Every row comes from one small tree of marks. Brackets hold a mark, then the marks that hang from it, in alphabetical order. Every link used is in the known rows. Which tree was each row made from?
In the rows, zero is written as 128.
Known rows
(barif (goseg puva (vebano dokizal))): [168 146 112 155 136 211 137 149 140 138 132 140 171 140 143 147 128 122
 146 192 131 181 149 130 105]
(barif (dokizal (mivod vafive) vebano)): [123 144 116  84 117 106 183 129 152 110 112 154 101 109 123 101 146 107
  96  84 146  96 122 138 135]
(puva (goseg (barif (dokizal (mivod vafive))) vebano)): [130 119 170 154 113 145 214 136  79 133 128 116 119 142 104  51 132 145
  96 148 127 126 138 110 138]
(barif (dokizal mivod vebano)): [139 104 102  81 127 135 196 117 154 137 113 168  68 107 152  97 144 111
 118  92 159 112 112 156 103]
(dokizal barif (mivod vafive) (vebano (puva goseg))): [103 133 126  94 124 111  96 113 126  84 152  92  98 103 103 104 155  97
  99  77 117 111 145 152 126]
(goseg (vebano dokizal)): [145  89 130 155 146 191 110 143  67 162 127 148 121 120 157 152 120 123
 132 173 130 161 145 136 139]
(dokizal mivod (vebano (puva (goseg barif)))): [120 121 131 121 127 163 172 111  65 122 149 108  81 124 111  87 138  92
 101  86 121 135 129 161 102]
(mivod (barif goseg) (dokizal vebano) vafive): [ 78 210  98 154 110  85 132 154 179  80 100 138 111 132 104 138 105 114
 134  95 125  67 125 119 175]
(rovip (vafive (mivod (barif goseg) dokizal))): [124 140 163 165 130  62  83 119 226 144  80 125 133 137 105 175 106 185
 158 101 129  92 126  85 133]
(puva vebano): [106 115 117 117 140 149 130 118 109 149 130 157 143 127 131 151  97 131
 114 149 138 163  99 138 146]
(vebano puva): [156 150 117 105 146 133 113 116  96 141 123 133 143 114 110 173 106 109
 127 111 130 142 135 139 153]
(puva (vebano dokizal)): [107  86 110 111 138 160 120 120  71 144 143 148 155 124 162 171 115 112
 123 171 136 192 108 134 131]
(vafive (mivod barif (dokizal (vebano puva)))): [113 167 152 142 124  81  23 133 134 100 138 123  92 127 128 166 134 114
 157  52 112  60 142 133 143]
(rovip (vafive (mivod barif))): [136 107 177 150 140  97  30 109 158 170 100 117 121 132 111 139 116 192
 136 120 125  95 113 105 160]
(rovip (vafive (mivod dokizal))): [127 134 195 157 142  57  74 104 160 161  83 153 130 120 111 173 103 191
 140  75 127 115 140  93 140]
(puva goseg (vebano (dokizal barif))): [ 86  49 110 117 139 159 101 100  64 132 164 123 124 118 167 134 121 127
 133 179 139 204 101 130 123]
(goseg (puva vebano)): [123 167 125 115 132 154 128 123 112 133 151 158 179 143 127 117 114 136
 121 160 133 170 105 139 137]
(dokizal vebano): [118 134 109 127 141 153 118 120 114 142 109 163  83 110 132 129 106 118
 118 103 142 119 111 159 150]
(rovip vafive): [141 126 148 138 152 114 127 103 144 175  84 161 130 111 104 151 100 166
 109 130 145 141 120 119 162]
(dokizal mivod): [135  94 112  89 134 146 163 121 108 162 109 133  99 122 132 103 115 134
 123 107 130 133 125 148 118]
(barif (dokizal (mivod vafive)) (goseg (vebano puva))): [177 155 127 106 123 129 191 148 218 104 120 120 167 122  94 170 151  94
 106 130 136 127 165 114 112]
(puva (goseg barif (vebano (dokizal mivod)))): [125  50 151 164 128 213 181 134  20 165 147 110  94 140 150  70 135 132
 121 168 116 172 145 136  97]
(vafive (mivod barif (dokizal vebano))): [ 93 138 146 154 121  89  42 134 130 122 118 136  68 131 143 125 117 145
 160  64 118  58 120 131 147]
(puva (goseg barif) (vebano (dokizal (mivod vafive)))): [ 71  96 144 121 110 144 173 125  21 117 164  96 164 145 131  91 134 116
  90 157 109 187 118 112 119]
(vebano (dokizal (barif goseg) (mivod vafive)) puva): [148 112  88  90 123 102 130 132 157  92 142  65 175 113 129 168 157  91
 131 141 110 149 155 117  87]

Write each row's tree
[ 83 174 125 159 122  52 103 135 134  83 116 141  99 111 122 115 114 136
 128  91 118  77 131 126 163] -> (mivod (dokizal barif vebano) vafive)
[121  73  98 116 131 130 132 119 150 131 129 129  54 109 156  71 143 130
 127 109 131 100 113 170  93] -> (dokizal barif mivod vebano)
[161 215 123 152 112 140 147 163 200 102 125 133 183 156  98 105 135 137
 135 187 138  99 131 104 167] -> (mivod (barif dokizal (goseg puva vebano)) vafive)
[165  98 140 159 127 155  92 142 207 148 110 119 117 146 136 148 122 157
 162 158 143  95 118 106 124] -> (vafive (mivod (barif dokizal (goseg vebano))))
[110 156 128  83 112 135 133 140  90 105 170 123 208 144 139 112 159 108
 102 156 110 178 135 126 112] -> (goseg (puva (vebano (dokizal (mivod vafive)))))
[134 170  93 114 115  99 164 139 178 110  96 122 156 134 106 137 107 131
 134 147 147  99 104  98 180] -> (mivod (barif dokizal goseg) vafive)
[126 215 135 175 119 100 114 172 178  83 120 112 161 140  78 183 117 107
 134 130 109  83 170 101 178] -> (mivod (barif (goseg (vebano puva))) dokizal vafive)
[107 128 158 147 123  80  49 133 108 142 114 121 104 143 133 133 102 168
 173  88 113  77 125 108 155] -> (vafive (mivod barif dokizal))
[132 170 193 151 143  53  44 104 187 119 108 153 120 105 104 206 133 138
 124  42 126  97 156 116 127] -> (rovip (vafive (mivod (dokizal (vebano puva)))))
[171 177 126 144 123 125 209 121  76 135 128 150 162 152 126  65 116 158
 142 165 142 135 100 117 134] -> (goseg (barif dokizal) puva)
[115  63  74 128 136 145 131 119 154 125 144 116 157 125 170 171 121 120
 143 199 140 192  98 123  90] -> (puva (vebano (dokizal (barif goseg))))
[168  83 144 159 130 177 164 149  52 142 160  97 134 138 145 121 158 102
 120 170 103 152 162 138  87] -> (goseg barif (vebano (dokizal mivod) puva))
[143 135  75 116 121 146 164 124 222 110 136 120 104 128 141  67 153 126
 139 126 134 119 115 164  59] -> (dokizal (barif (goseg puva)) mivod vebano)
[126 113 112  84 123 169 152 128  93 133 171 136 173 142 165 106 158 110
 123 165 126 192 123 146  80] -> (goseg (puva (vebano (dokizal mivod))))
[151 144  92  72 115 145 237 119 216 122 141 152 178 146 138 114 146 120
 127 157 159 175 103 131  68] -> (barif (dokizal mivod) (goseg (puva vebano)))
[145  91 101  82 127 149 113 136  76 130 155  94 121 125 150 138 160  87
 142 135 117 126 144 143 117] -> (vebano (dokizal (mivod barif)) puva)
[134 140 140 141 138 150 150 107  29 139 137 108 132 131  96 125  98 122
 122 125 123 159 124 129 150] -> (vebano (puva (goseg barif)))
[115 132 190 165 131  54  52 118 163 152  93 133 115 134 113 147 112 192
 152  94 123  80 128  93 158] -> (rovip (vafive (mivod barif dokizal)))
[168  53 125 132 139 161 106 139 110 131 166  99 113 113 163 137 171 106
 137 165 114 145 166 146  80] -> (goseg (vebano (dokizal barif mivod) puva))
[ 94 147 111 109 111 119 111 147 137 109 125 117  85 126 114  73 143 111
 104  94 117  61 122 150 160] -> (dokizal (mivod barif vafive) vebano)
